Known rows, with every way that one mark hangs from another:
[R T W [Z L]]: [-47 -28  -8  19   8 -16 -40 -23 -38  -1 -17 -32  14 -33  40   7  -7  13
 -15 -24  -2  20  -4  20  17  -6  21  -5   1]
[F [V K [M [T P R]]]]: [-30  47  21  -5 -14  51  60  29 -18  26  34   9 -26  23 -11 -24 -72 -25
 -20   9  -9 -30  -6  43  32   7 -16 -51 -35]
[R [F V] T W]: [-54 -13  -3  21  12  11  -9 -22 -13   4  -2 -23  29 -10  -2 -16 -27  25
 -20  -7  -2 -10 -17  -8  38  -8  35  18 -31]
[M [T P [R F]]]: [-16  27  -2 -19 -24  42  26  -8  10 -12  48  15 -14  -5  10 -20 -38 -26
 -49 -23  21 -39  -9  16  17  -3  -3   2 -25]
[L [Z R]]: [  5  -9  -2  39   5 -17 -26  -8   0   1 -30 -12   2  -9  33   8  -6  12
 -19 -18  22  32 -10  21  15  -2   2 -14  17]
[P T]: [  6  16   1 -10  -6   0   4   7 -18  13   7  24 -10   2  -2 -10 -12  -5
 -17  -9   7 -22  -4   6  -2   2  -3   9   0]
[W [R F [Z K L]]]: [-25 -34  -8   6  17  -9 -38 -28   9 -24 -19 -19 -14 -47  41  -7   3  15
 -27 -19  37   6 -56  30  -3 -10  24  10 -18]
[W [R [F V]]]: [-17 -17   4  -1   5  19   9   1  10  -3   3   6   6  -8   8 -24  -8  20
 -13  11  17 -16 -41  21   6  -9  19  30 -38]
[F [R W]]: [-33  -9 -11   3  16 -13 -31 -23  -7   3   9  -7  25 -10  -4  10  -9  -2
   4  13   1  -3   3  -2  28   0  13  -6  18]
[Z K L [R F [T P] W]]: [-51 -15  -5  42  10 -20 -44 -27 -31  -2 -15 -38   4 -49  36 -21 -30  27
 -61 -63  41  15 -14   9  46  -1  31 -16  -4]
[Z K L R]: [ -1 -18   2  43  12 -21 -41  -6 -14 -16 -31 -25 -20 -26  28   0  -9  18
 -27 -41  36  40 -12  16  19  -5   6 -36  21]
[L [Z K [R T W]]]: [-34 -18  -3  57  18 -38 -61 -18 -21  -3 -24 -39   8 -31  32  14 -17  28
 -27 -37  16  32 -12  -3  45   0  20 -18  24]
[K [V F [M [T P R]]]]: [-31  47  24 -47 -24  25  42  26   6  28  34  17 -36   5  16   4 -60 -16
 -17  -3  11 -48 -16  22  38  28  -9 -37 -12]
[R T W Z]: [-50 -19 -13   5   4 -21 -27 -26 -29  10  -5 -19  19 -24  30   9  -7  12
  -6 -18 -12   2  -3  -2  12  -7  18  10  -8]
[F [R [T P]] V]: [-32   3   1  10   7   2 -10  -1 -35  24  28  -6  -1  11 -19 -22 -41  -7
 -29  10  -4  -1  -9   0  46   9  12 -29 -23]
[T P [R W Z]]: [-37  -7 -14 -12 -23  14  -1 -16 -22  -7  35  10  -2 -19  31  -4  -9 -24
 -21 -24 -14 -20   3  34   5  -5  -2   8 -11]
[K V]: [ -3  11  -4  -9  -5  -9  -3   2   4   2  -6  12   2   0  16   3   0   5
  18 -11  -3 -16  -7  -7   8   0   7  -4  -1]
[F [R T W] [V K M]]: [-70  16   7  13  23   5  -1  -1 -41  46   0 -25  22  11 -22  -9 -62  11
   5  22 -20 -10  -1  10  60  11  25 -46 -17]
[D [V K [M [T P]]]]: [-20  50  25  -2  -5  28  77  22  -5  46  23  12 -15  18   7 -29 -61 -13
 -14  24  -1 -12   0  12  18  10 -17 -48 -28]
[W [R T]]: [-20 -16   3 -11  -2  -4  -3  17 -25  14  14  -1   9 -12  15 -14  -1  27
  -9  -7  -1 -16  -6   0  11   7  19  30 -19]
[Z R]: [  2  -4  -3  13  -4 -12  -1  -5  -7  10 -16   5   1  -3  25  -6  -6  15
 -10 -23  20  12   2   5   3  -6   1  -2   3]
[Z [R [F [V K M]] [T P] W]]: [-69  19   3  18   0   7  24  -7 -35  49 -10 -13  18  -8  16 -39 -63  24
 -37 -28  13 -15  -7  19  50   1  25 -17 -41]
[L [Z K [R [F [V M]] T W]]]: [-56 -13   5  63  23 -15 -44 -25  -6   7 -36 -51   6 -28  26   4 -47  35
 -40 -24  30  20 -43  10  58   2  30 -28   0]
[Z K L]: [ -2 -13   5  30  16 -10 -38  -3  -6 -25 -15 -31 -20 -23   4   6  -2   1
 -16 -17  16  28 -15  11  14   1   7 -34  16]
[P [T [R F W]]]: [-23   6  -9 -16 -11  25  -2 -18 -12  -8  18  19  10 -17   9 -13 -13  -2
 -29 -28   7 -45  -6  14  10  -6  18  34  -9]

Rows:
[-55  31   3 -10 -11  15   0 -11  14  -5  31  -6 -15 -25  20   0 -51  -8
 -25 -29  17 -53 -28   4  42   7  10 -24  -6]
[Z [K [V [M [T P [R F W]]]]]]
[-42  22  18 -36  13  -3   7 -15  12  36   6  -9 -32  -2   6  23 -67 -18
 -22  34  31  -8 -36  22  28  20  -6 -54  -1]
[V [F [R Z]] [M T]]
[-51  -7  10 -30   6 -29 -14   8 -15  30  -6 -13 -26 -30  35   8 -31  28
  -8  -9  13 -21 -49   5  23  22  23 -10 -22]
[W [R T [Z [K [V F M]]]]]
[-32  21   3 -37   1 -22  -8   2 -16  36  17   7  -7  -1   1  -4 -35   0
 -10  -4   6 -21  -9 -13  48  27  18 -27 -13]
[K [V [F [R [T P]]]]]
[-27 -10 -14  -8  -6  20 -22 -33 -19 -18   0   7  -1 -32  36  -7 -10  -6
 -38 -37  14 -23 -21  41   3 -12  18  20  -9]
[P [T [R F W [Z L]]]]
[-33  -4 -17  -5  -2   4 -40 -35 -11 -27  -6   5 -11 -41  43  -2 -13  -1
 -30 -53  17 -31 -34  26  16 -10  26   4  -3]
[P [T [R F W [Z [K V] L]]]]
[-41  13  -2  31   5 -26 -36 -18  -2  19 -28 -30 -10 -31  42  -5 -43  23
 -45 -48  39  -3 -39   1  52  15  28 -34  -3]
[L [Z [K [V M]] [R F [T P]]]]
[-22  43  36 -24   0  42  78  22   2  38  20   5 -26  19   2  -9 -68  -5
  -6  30  -6 -10  -3  16  28  21  -9 -51 -29]
[D [V F K [M [T R]]]]
[-36  32  18 -21  16 -17 -14   0  21  18   7 -11 -35  -9  -2  23 -58  -5
  -5  10  27 -20 -38 -11  51  24   6 -61  12]
[Z [K [V [F R] [M T]]]]
[-37  -6  10 -31   6 -25  -8   7   7  19  -9  -1 -32 -27  35  12 -23  15
   4   4  19 -17 -55  19  10  16   9 -13 -13]
[W [R [Z [K [V F M]]]]]
[-48  30  14 -41   2 -15   6   9 -15  55  11  -4 -16   0   1   2 -56   1
 -10   8   9 -31 -15  -3  53  39  16 -44 -10]
[K [V [F [R [T P]]] M]]
[ -9  28   5 -16 -28  35  26  10  -7  -6  57  20 -20   4   9 -12 -35 -31
 -38 -16   5 -31   5  20  15   2 -16 -10 -13]
[M [T P R]]
[-54  22   6 -44   2 -22  -1  -5 -13  55   2  -4 -21  -8  18   6 -54  -4
 -12   4  12 -26 -27   6  42  33  15 -45 -16]
[K [V [F [R [T P] Z]] M]]
[-12   0  -3  34  -4 -20 -23  -2 -28  18 -11 -13   0 -12  33  -8 -21  11
 -42 -33  19  23  -2  14  31   8   6 -14   1]
[L [Z [R [T P]]]]
[-35 -23 -11  19  26 -30 -71 -37 -26  -7 -11 -38 -13 -30  16  11 -16   2
 -25 -20  17  27 -24  -1  29   3  26 -40   6]
[F [R T [Z K L]]]
[-42  14  24  -5   5  10 -15  10   1  -8   7 -25 -34 -26  22  24 -51   1
 -14 -16  19 -11 -24  26  53  20   7 -57  18]
[Z [K [V F [M [T [R W]]]]] L]
[-30  -1 -10  -8 -12 -14  -5 -12 -33  21  13  -3 -10 -13  24 -14 -17  -7
 -31 -22  -2  -5  -6   5   4   4   5  -4 -27]
[R [T P] Z]
[-30   2  -4  -8 -23  24  10   4 -22  -5  44  10   4 -10  10 -10 -10 -16
 -19 -19 -14 -26  19  23  17   2  -2   8  -4]
[T P [R W]]
[-46  -8 -19 -16 -18  21  -4 -37  -5 -12  25   5   4 -29  33 -13 -12 -18
 -34 -30   3 -31 -13  30   6  -9  11  21 -26]
[T P [R F W Z]]
[-55   1   5   7   1  28 -14 -28  11 -18   3 -33 -21 -34  34  16 -47  -9
 -39 -20  28 -17 -35  36  25  -3   9 -30   3]
[V [M [T [R F W [Z K L]]]]]
[-36  14  18 -10  -8  35  40  16   9  21  29  11 -15  -3  12 -31 -52   4
 -41  17  31 -38 -48  38  21   1   1   8 -43]
[W [R [F [V [M [T P]]]]]]
[-56 -19  -7  25   7 -27 -47 -21 -44  -3   4 -35  -7 -46  34  -2 -20   0
 -40 -38   3  18 -14  16  29   0  14 -25  -2]
[R [T P] W [Z K L]]
[-14  -8  -6   8   0  22 -24 -24 -14 -28  -3   1 -33 -21  19 -13 -25  -9
 -48 -35  21  -8 -47  36   9 -12  16  -9 -22]
[P [T [R [F V] [Z K L]]]]
[-38  45  24 -40 -11  34  47  16 -18  35  17  -1 -46  -4  15  -5 -78 -31
 -35  -1  11 -15  -8  64  29  25 -16 -68 -26]
[V F K [M [T P [R [Z L]]]]]
[-37 -11  -1  18  12  13  -2 -23   8  -7  -5 -10  24  -8  -2 -12 -19  11
 -10   8   5  -7 -24   9  23 -15  19  13 -23]
[R [F V] W]
[-26  12  -4  38   6  -2  -6 -12 -23  23 -24 -15   8  -6  20 -33 -42  14
 -44 -29  19  18 -19  22  43   1  21 -24 -33]
[L [Z [R [F [V K]] [T P]]]]
[-70   5  10  12   9   6  -2   1 -39  43  25 -20   9   3 -14  -9 -60   1
 -25  21  -5 -15  -8  13  61  16  15 -37 -11]
[F [R [T P] W] [V M]]
[ -4  -4   1  21  12 -17 -40  -1  -2 -24 -19 -20 -18 -23  20   9  -3   7
   1 -28  15  13 -21   4  22   2  12 -37  16]
[Z [K V] L]
[-39 -17  -3  53  15  -8 -35 -27 -11   2 -31 -30  25 -18  31  -5 -27  31
 -35 -24  22  24 -24  14  47  -9  29   1  -9]
[L [Z [R [F V] T W]]]
[-61  -9 -11  10   1 -31 -35 -22 -36   8  16 -21  -3 -37  25  -3 -22  -3
 -31 -32  -5  -4 -13  -4  24   0  13 -10 -10]
[R [T P] W [Z K]]
[-13 -23  -7  12  -1   8 -39 -19 -12 -39  -2 -20 -30 -27  31  12   1 -12
 -20 -34   6  16 -18  29   0  -4   6 -23   5]
[T [R [Z K L]]]
[-25  38  20   1  -6  49  49  23 -11  17  18   1 -20  25 -13 -12 -63 -13
  -5  14 -11 -21  -8  36  28   3  -8 -46 -26]
[F [V K [M [T R]]]]
[-39  -6   6  38  11 -27 -34  -3 -13   3 -36 -28  -6 -33  50  14 -25  30
  -7 -40  31  12 -19  21  40   4  16 -45  31]
[Z [K [V M]] L [R W]]
[-69 -11 -18  12   8 -26 -52 -43 -22  -8 -11 -31   3 -55  50 -10 -24  11
 -40 -54  21  -7 -37   8  37  -4  37 -13 -19]
[R F [T P] W [Z [K V] L]]
